Each row comes from the steps of one walk. Every step used is in the known rows, and no mark comes twice. Write the walk behind each row, first mark first.
Known rows
vuke rubibim nakug basi: [ 27 -27  -2 -11   3  60   4 -13  -9 -21 -10  25 -11  24   9 -26 -33 -13
   5 -19 -13  23]
tumov rubibim nakug basi: [ 23 -23  -6  18 -14  48 -10 -40 -40 -11 -15 -26   1   7  28 -15 -25 -18
  -2  14  -9  40]
tumov rubibim gazin: [ 41 -52 -27  43   9  20   7 -39 -25  -5  14 -41  47 -29  22  10 -21 -15
 -16  23 -15  26]
basi vuke rubibim: [ 14  11  -3   3  26  43  30 -11  14 -20  19  15  19   5   5   6 -20   6
  25  -5  16  -5]
nakug rubibim basi vuke: [ 32   7 -36  19  -7   7  -6   4   9 -18  10 -17   5  25  -6 -13 -23 -28
   4 -19   6   8]
tumov rubibim nakug: [ 11 -24 -17  26  -5  33  -3 -31 -49 -11  -2 -31  17  -1  34  16  -7 -32
  -4  28   8  34]
vuke basi: [  3  12  -8  -2  -4  25  -3  11  -9 -24  22  21  39  13  -6  18 -20  -5
  11 -13  -2  -2]
basi nakug rubibim vuke: [ 34  -1 -11  16 -11  -3 -44 -15   6  -2   0 -20  24  -5 -23 -12 -42 -13
   7 -17 -13 -17]
vuke rubibim gazin: [ 47 -52 -21  10  26  28  22 -14   6 -18  17   6  34 -12   4   1 -28 -12
  -7  -5 -18   5]
tumov rubibim gazin basi vuke: [ 29 -10 -42  22  10   7  24 -22  -5   1  11 -18  37 -16  30   8  -7   0
  21  47  -6  11]
vuke basi rubibim tumov: [ 54  23  17  31  17   1 -14  10  20  -4  43  11  19  33 -17  22 -14 -20
  22  -5 -15   4]
basi vuke rubibim gazin: [ 44 -20 -20  14  33  33  44  -9  26 -13  22  15  26 -12  12  -8 -25  -1
  18   2  -5   8]
nakug rubibim vuke: [ 25  -6 -27  26   2 -23 -29 -17  -1 -12   3 -30  49  -8 -23   3 -34 -12
  -7   6 -10  -6]
gazin rubibim nakug basi vuke: [ 22 -19 -15   2   7  42   6   2  -1  -4 -13  20 -15  22  15 -23  -9 -16
  13  22   8  27]
nakug basi rubibim: [ 64 -18   2  22 -15  24 -20 -19   4 -20  18   3  18  19 -23 -33 -45 -24
   1 -26 -26   1]
tumov rubibim gazin basi nakug: [ 43 -36 -27  -1 -13  22  -8 -27 -14   4   4 -13  19 -11  20   1 -21 -16
  10  17 -21  -3]
gazin basi rubibim vuke: [ 28  14 -37  13  -7 -32 -17   6   0  -9  20   7  55  19  -9  22 -18 -20
  21  14  -3 -28]
rubibim vuke basi: [-13  35 -22  16   1  -2  -8  14  -5 -13  17  14  58   4   0  37 -19  14
  21   0   5 -10]
rubibim nakug basi: [ 16 -21 -13  -3 -25  44 -20  -8 -16 -16  -7   0   2  12  11 -37 -36 -24
   0   1 -12  32]
vuke basi nakug rubibim: [ 44   6  12 -14 -12  28 -27   5  10 -17   3  26   3  17 -33 -17 -35 -18
  13 -43 -23 -15]
nakug rubibim vuke basi: [ 18  24 -18  19   9 -18 -18   5   3 -15   3   6  50   7 -27  17 -28   2
  10 -11 -12 -10]
vuke basi rubibim: [ 44  14  -1  16  -1  16   2  10   0 -24  32  33  33  26 -20  12 -22 -27
  15 -28 -11  -7]
nakug basi vuke rubibim: [ 25   9   9  -3  20  55  23 -19  22 -20   6  24   0  14  -2 -23 -35  22
  26 -20  -2   1]
gazin rubibim vuke: [  6 -29 -33  21  23  -9 -18  -2 -16   0   5  -7  49   0  -1  44  -6  -5
  -4  29  17 -11]

Which walk is each row?
[ 34 -43 -43  12   1   3   4 -26 -23  -5   6 -24  45 -14  22  19 -11 -12
  -4  40 -18   7] => tumov rubibim gazin basi
[ 32  17  25  16  35  47   9 -18  42  -3  18   2 -14  23  -2 -12 -29  30
  30   4  -8  15] => nakug basi vuke rubibim tumov
[ 26   6 -25 -16 -19 -17 -45   0  10  -1  -7  -3  25  12 -23  -7 -31 -11
  20  -2 -14 -33] => gazin basi nakug rubibim vuke
[ -6  28 -15  40  14   5   2 -19 -31  -7   9 -11  54  -1  17  60  -9  20
  18  16   7   2] => tumov rubibim vuke basi
[ 24 -17  16  17  36  27  -7 -17  15  -6  28  -8  12  17  -1  27 -18  -2
   6   9   3   8] => vuke rubibim tumov
[ 61  -6   9  44  11  -2 -24 -10  14  -2  42 -24  21  19 -13   9 -23 -31
   5  10 -13   6] => basi rubibim tumov
[ 68 -57 -28  22   3  -5 -13 -18   7 -15   8 -22  39 -17 -22 -29 -41 -34
 -25   2 -35  13] => nakug rubibim gazin
[ 37 -12 -32 -11 -17   1 -10  11 -12 -14   8  22  15  35   5  -8 -11 -60
  15  14  -4   3] => gazin basi rubibim nakug
[ 42  -7 -24  -5 -11  -4 -14   2   1 -17  24  11  37  26 -15   2 -20 -38
  13   3  -6 -20] => gazin basi rubibim
[ 40 -17 -13 -34 -22  11 -42  -2   8  -8  -3   7   5  19 -31 -26 -33 -30
  10 -14 -19 -27] => gazin basi nakug rubibim
[ 46 -10   8 -10  -6  -1 -56  -4  28   9   7 -11  -7  27 -28 -14 -24 -23
  12   9 -21 -13] => gazin basi nakug rubibim tumov
[ 15 -51 -26  -2   8  22  -8   4 -30  -7  -5  11  10  16  12  17   3 -46
 -11  28  13  18] => gazin rubibim nakug
[ 22  17  15  23  46  29  15 -10  32  -1  32  -5   6  15   9  14 -14  14
  28  16  12   9] => basi vuke rubibim tumov
[  3  19 -42  18 -13  22   4  11  -2 -15  22 -11  14  22  22   6 -15 -17
  17 -11  25   8] => rubibim basi vuke
[ 21 -24 -30  -1   7  38   9   2 -14 -27  17  10  10  35  10  28 -19 -20
   0 -32  16  -1] => vuke rubibim basi
[ 47 -23   6  29  15  -8 -39 -19  15  -3  19 -43  15  11 -28  -4 -27 -24
 -13  18 -21  12] => nakug rubibim tumov
[ 46 -19 -15  17 -15  15  -7   1 -14 -15  17   2  13  18   5 -14 -21 -65
   4  -1  -6  18] => basi rubibim nakug
[ 40  10  -6   9  -8  19   4  21 -11 -20  18  42  13  34   2   1 -13 -49
  20 -18  -6  14] => vuke basi rubibim nakug
[ 50  14  31   7   6  16 -39   5  30   3  15   9 -10  25 -32  -7 -26 -11
  16 -23 -25  -3] => vuke basi nakug rubibim tumov
[ 46   8 -13  34 -10  -1 -22 -16   5 -13  16  -7  35  10 -15 -15 -46  -5
  12 -15 -24  -6] => nakug basi rubibim vuke
[  8   6  -9  -5  20  49  33   0   2 -17   3  23  -2  16  27  -6 -11 -17
  29   4  19  19] => basi vuke rubibim nakug
[ 27 -40 -50 -11  -8  -3  -5   3   2  -9  15   1  50  -6   4  -4 -21 -21
   0  26 -19  -3] => rubibim gazin basi
[ 9 25 -2 -6 39 15 16  2 36  2 24 12  6 32  7 22 -1 15 40 34 11 -7] => gazin basi vuke rubibim tumov
[  1   1 -25  10  28  -7  -2  19 -12  -3   7  29  49  13  -5  59   1   9
  12  15  12 -14] => gazin rubibim vuke basi
[ 41 -27 -37  16 -13   4 -28  -2 -11 -23   5 -23  12  26 -17  -6 -30 -43
 -21 -27  -4   3] => nakug rubibim basi
